Each row comes from the steps of one walk. Every step used is in the known rows, and no mark comes twice. Write the walk behind each row, first mark first.
Known rows:
gatal/logek/lazo: [ 0.14 -0.95  2.62  0.01 -1.62  1.68 -1.58 -1.15  0.52  1.21 -1.15 -2.86
  0.82  1.34 -2.01 -0.76 -0.50  0.65 -1.11 -0.71 -0.08]
kudemas/totof: [ 0.36 -0.40 -0.11 -0.17 -1.06  1.19  0.85  0.23  1.00 -0.33  0.31  0.24
  1.20 -0.75 -1.66  0.55  0.54 -0.06  0.57 -0.76 -1.36]
duvo/lazo/gatal/logek: [ 0.14  1.98  0.34  0.54 -0.08  2.86  0.23  0.40  1.63  0.57 -0.14  1.03
  2.26  1.20 -0.01 -0.41 -1.87 -1.11  0.10 -1.60  0.94]
totof/lazo/gatal: [ 1.62  0.60 -1.29 -1.37  0.92  0.87  1.29  1.06  1.72  0.30  1.64 -0.02
  1.11  0.32  0.63  0.92  0.02  1.31 -0.93 -0.92  0.98]
totof/kudemas: [-1.00  1.88 -0.81 -0.77  0.76  0.00  0.63  0.61 -1.44 -0.39 -0.02  1.18
  0.51  0.28  0.40  0.49 -0.84 -1.89  0.77 -0.03 -1.18]
totof/kudemas/gatal/logek: [-1.29  1.76  1.62  0.87 -0.59 -0.32 -1.00 -0.49 -2.94  0.28 -2.27 -0.93
 -1.80  0.96 -0.30 -0.38 -1.11 -1.95 -0.08 -0.17 -0.85]
lazo/duvo/gatal: [ 0.36 -0.12 -0.25 -1.14  2.26  1.59  0.85 -1.18  1.79 -1.67  1.28 -1.83
  1.04  0.78  1.38  1.02  2.13  1.21 -0.30 -0.96  0.42]
kudemas/totof/lazo: [ 1.37 -0.69 -0.96 -0.59 -1.38  0.61  0.75  0.83  1.98  0.59  1.05 -0.59
  0.15 -1.08 -1.89  0.67  0.72  1.46 -1.29 -1.09 -0.27]
kudemas/totof/lazo/logek: [ 1.74 -0.44 -0.98  0.31 -1.11  1.51  2.22  2.01  1.74  1.26  1.81  1.26
  0.17 -1.74 -2.76 -0.52 -0.55  1.49 -1.79 -1.30 -0.26]
lazo/totof/kudemas: [-1.29  2.40 -0.42 -0.92  0.41 -1.74 -1.06  0.78 -2.94 -0.74 -0.72  0.30
  0.25  1.40  0.75 -0.18 -2.23 -1.45  0.68 -0.77 -0.78]
duvo/gatal: [ 1.32 -0.30  0.03  0.02  1.71  0.59  1.35 -0.99 -0.09 -0.62  0.57 -0.07
  0.53 -0.56  0.90  1.01  0.89  1.61  1.03 -0.91 -0.92]
duvo/lazo/totof: [-0.76  1.92 -1.05  0.48 -0.34 -1.51 -1.77  1.05 -0.89  0.25 -0.42  0.37
 -0.41  0.44  0.86 -1.80 -2.01 -0.81 -0.51 -0.92  1.23]
kudemas/gatal/logek/lazo: [-0.20 -0.89  3.09  0.73 -1.89  0.18 -1.87 -1.20 -1.21  1.06 -1.93 -3.89
 -1.49  0.72 -1.43 -1.58  0.32  0.05 -1.39 -0.09  0.29]
duvo/gatal/logek/lazo/totof/kudemas: [ 0.24  1.13  2.19 -0.96  0.63  0.48 -1.13 -1.36 -2.46 -0.07 -1.28 -2.83
  1.60  2.11 -0.34  0.03 -1.92  0.72  0.46 -2.43 -1.76]
kudemas/totof/lazo/gatal: [ 2.00  0.15 -1.18 -1.50 -0.16  2.14  2.16  1.38  2.71 -0.05  2.13  0.27
  2.25 -0.56 -1.07  1.37  0.66  1.20 -0.39 -1.78 -0.38]
totof/lazo: [ 1.04 -0.22 -0.97 -0.38 -0.21 -0.71 -0.16  0.55  0.91  0.89  0.72 -0.83
 -1.10 -0.29 -0.32  0.10  0.05  1.70 -1.95 -0.27  0.97]
gatal/lazo/totof: [-0.04 -0.09  1.23 -0.10 -1.00 -0.09 -2.22 -0.23 -0.73 -1.01 -2.02 -1.03
  1.30  2.40  1.13 -1.61 -2.41 -0.14  0.02 -0.70 -1.78]
gatal/duvo: [-0.17  0.91  0.62 -0.30  0.56  0.30  0.50  0.20  1.01 -1.08 -0.57 -0.27
  0.42  1.53  1.17 -0.81 -0.87 -0.09 -0.48  0.33 -1.79]
duvo/lazo/totof/kudemas/gatal: [-2.13  3.90 -1.40  0.48  0.17 -3.02 -1.40  1.65 -4.06 -0.34 -1.22  0.47
 -2.32  0.09  1.76 -2.32 -1.99 -3.14  0.09 -0.26  0.44]
duvo/lazo/gatal: [ 0.10  2.24 -1.66 -0.38  1.04  1.57  1.45  1.46  1.48 -0.15  1.34  2.12
  2.13 -0.03  1.26 -0.23 -0.77 -1.55  0.67 -0.89  1.02]
duvo/lazo: [-0.52  1.38 -1.46  0.71 -0.17  0.27 -0.05  0.90  0.64  0.54  0.28  1.26
 -0.05 -0.53  0.41 -1.12 -0.70 -1.23 -0.32 -0.16  0.95]
logek/lazo: [ 0.13 -0.75  0.74 -0.95 -0.41  0.50 -0.37 -0.09  0.31  0.36  0.23 -1.86
  0.73  0.15 -0.79 -0.76  0.72  0.15 -0.65  0.01 -0.05]

Which walk is each row?
[ 1.58 -0.83  0.99 -0.01  0.90  2.23  0.80 -1.43  0.77 -1.46 -0.76 -0.23
  2.08  0.83  1.62  0.14 -0.15  0.94  1.09 -0.92 -3.02]
duvo/gatal/lazo
[-0.36  2.61 -0.65  1.28  0.79  1.49  2.07  2.24  1.47 -0.03  0.54  3.00
  0.37  0.20  0.69 -3.25 -2.72 -1.33 -1.10 -0.14 -0.72]
gatal/duvo/lazo/logek
[ 2.01 -0.06  0.70 -0.58 -1.32  3.27  0.91  0.24  2.98  0.78  0.57 -0.91
  2.44  0.86 -2.37  1.38 -0.56  1.65 -0.96 -2.40 -0.33]
kudemas/totof/lazo/gatal/logek
[ 1.38 -0.44  2.00  0.84  0.61  1.75  0.04 -2.00  0.17  0.17 -0.80 -1.26
  0.64  0.76 -0.39  0.99 -0.27  2.09  0.43 -1.70 -0.95]
duvo/gatal/logek
[ 0.27  1.55  0.40 -0.93  1.46  0.49 -0.24 -0.65 -2.18 -2.03 -1.45  0.12
  2.20  2.18  2.30 -0.17 -2.32 -0.48  1.72 -1.68 -3.81]
duvo/gatal/lazo/totof/kudemas
[-1.35  1.84 -0.30 -0.05  0.59 -1.41  0.26  0.52 -3.07 -0.53 -0.87  0.17
 -1.97 -0.32  0.95 -0.48  0.02 -2.38  0.42  0.60 -0.73]
totof/kudemas/gatal
[ 1.91 -0.62  0.99  0.85  1.12  3.15  2.38 -0.19  0.50 -0.72  0.01  1.75
  2.14  0.06  0.76 -1.03 -1.32  0.86  0.56 -1.13 -2.84]
duvo/gatal/lazo/logek
[ 0.51 -0.45 -1.28 -1.65 -0.85  1.73  0.19  0.60  3.79 -0.37  1.71 -2.24
  0.62  0.16 -1.47  0.46  1.93  1.16 -2.55 -1.03  1.15]
kudemas/totof/lazo/duvo
[ 1.51 -1.25  2.72 -0.05  0.11  2.29 -0.14 -2.20  0.47  0.56 -0.65 -3.07
  1.37  0.83 -1.11  0.29  0.35  2.21 -0.17 -1.69 -0.99]
duvo/gatal/logek/lazo
[-0.66 -0.43  0.47 -1.11 -0.28  2.81 -0.95 -0.63  2.52 -1.77 -0.70 -1.76
  2.09  2.56  1.32 -0.94  0.22 -1.00 -1.09  0.07 -0.62]
gatal/lazo/duvo
[-2.00  1.09  1.94 -1.23 -0.59  1.26 -1.79 -0.86 -0.86 -0.39 -1.30 -4.43
 -0.55  2.25 -0.49 -1.22  0.73 -2.24 -1.94 -0.07  0.52]
totof/kudemas/gatal/logek/lazo/duvo
[ 0.60 -0.94  0.32 -1.97  1.73  2.13  0.58 -1.25  2.11 -1.32  1.50 -3.69
  1.74  0.83  0.67  0.23  2.77  1.40 -0.92 -0.87  0.44]
logek/lazo/duvo/gatal
[ 0.63  0.82  1.12 -2.36  1.15  2.28  1.66  0.63  2.04 -1.46  0.64 -1.18
  3.32  2.17  1.21 -0.81 -0.23 -0.30 -0.09 -0.28 -1.77]
logek/lazo/gatal/duvo
[-0.18  1.67 -1.31  1.59  0.19  1.08  1.55  1.99  0.35  1.14  1.08  3.27
 -0.08 -1.41 -0.48 -2.20 -1.92 -1.31 -0.71 -0.54  1.04]
duvo/lazo/logek
[-2.09  3.62  0.45  1.33 -0.99 -1.84 -2.65  0.54 -3.88  0.51 -2.67 -0.51
 -2.18  1.38  0.48 -2.24 -3.18 -2.71 -0.52 -1.00  0.40]
duvo/lazo/totof/kudemas/gatal/logek
[-1.78  3.37  0.64 -0.51  0.80 -2.85 -0.90  0.98 -3.60 -1.92 -2.03 -0.93
 -1.72  2.27  2.45 -1.95 -2.21 -2.02 -0.13  0.25 -2.22]
lazo/totof/kudemas/gatal/duvo
[ 0.64  0.59  1.75 -0.10  0.00  2.65  0.28 -0.52  0.98  0.11 -0.40 -0.30
  2.32  1.85 -0.37  0.79 -1.26  0.06  0.46 -1.37 -0.04]
lazo/gatal/logek
[ 0.50 -0.33  1.65 -0.27  1.14  2.82 -0.31 -2.25  1.92 -0.83 -0.14 -2.82
  1.18  1.96  0.16  0.96  0.98  1.60 -0.75 -1.67  0.41]
lazo/duvo/gatal/logek
[-1.67  4.54 -1.10  1.12  1.31  0.01  2.32  2.81 -1.77 -0.60 -0.29  3.17
 -1.55 -0.10  1.62 -3.59 -2.62 -3.70 -0.67  0.49 -1.51]
totof/kudemas/gatal/duvo/lazo/logek
[-0.98 -0.39  1.00 -0.41 -0.60  1.25 -1.50 -0.73  0.71 -1.95 -1.45 -2.77
 -0.31  1.88  1.83 -1.82  1.06 -1.57 -1.47  0.80 -0.33]
kudemas/gatal/lazo/duvo
[ 1.32  0.10 -0.93  0.55  0.00  0.28  1.53  1.74  0.71  1.59  1.54  1.06
 -0.98 -1.07 -1.18 -0.97 -1.16  1.53 -2.36 -0.54  1.04]
totof/lazo/logek
[-1.07 -0.83  2.75 -0.38 -1.39  1.32 -2.43 -1.39  0.55 -0.05 -1.34 -5.60
 -1.05  1.90 -0.92 -1.69  1.64 -0.30 -2.68 -0.02  1.65]
kudemas/gatal/logek/lazo/duvo
[-1.20  1.01  2.23 -0.09 -1.06  0.20 -1.24 -0.51 -2.65  0.64 -2.04 -2.74
 -1.18  1.01 -1.09 -1.12 -0.47 -1.85 -0.66 -0.10 -0.93]
totof/kudemas/gatal/logek/lazo
[ 0.79 -0.04  0.54 -1.92  0.62  2.05  1.17  0.42  1.16 -0.29  1.18 -1.00
  2.91  0.73  0.11  0.06  0.59 -0.14  0.35 -0.67 -0.08]
logek/lazo/gatal
[-1.65  2.57  1.34 -1.37  0.36 -2.28 -1.18  0.80 -3.38 -1.50 -1.88 -2.79
 -1.10  2.33  1.76 -2.77 -1.39 -1.86 -0.77  0.30 -2.31]
logek/lazo/totof/kudemas/gatal/duvo
[ 1.49 -0.54  0.72 -0.58  0.86  2.22 -0.46 -1.72  2.88  0.09  0.57 -3.68
  0.09  1.67 -0.15  1.13  1.04  3.24 -2.74 -2.01  1.41]
totof/lazo/duvo/gatal/logek
[-1.69  3.79 -1.88 -0.23  0.39 -1.48 -1.11  1.69 -2.31 -0.16 -0.40  1.54
  0.02  0.76  1.13 -1.41 -2.91 -2.71  0.37 -1.04  0.16]
duvo/lazo/totof/kudemas
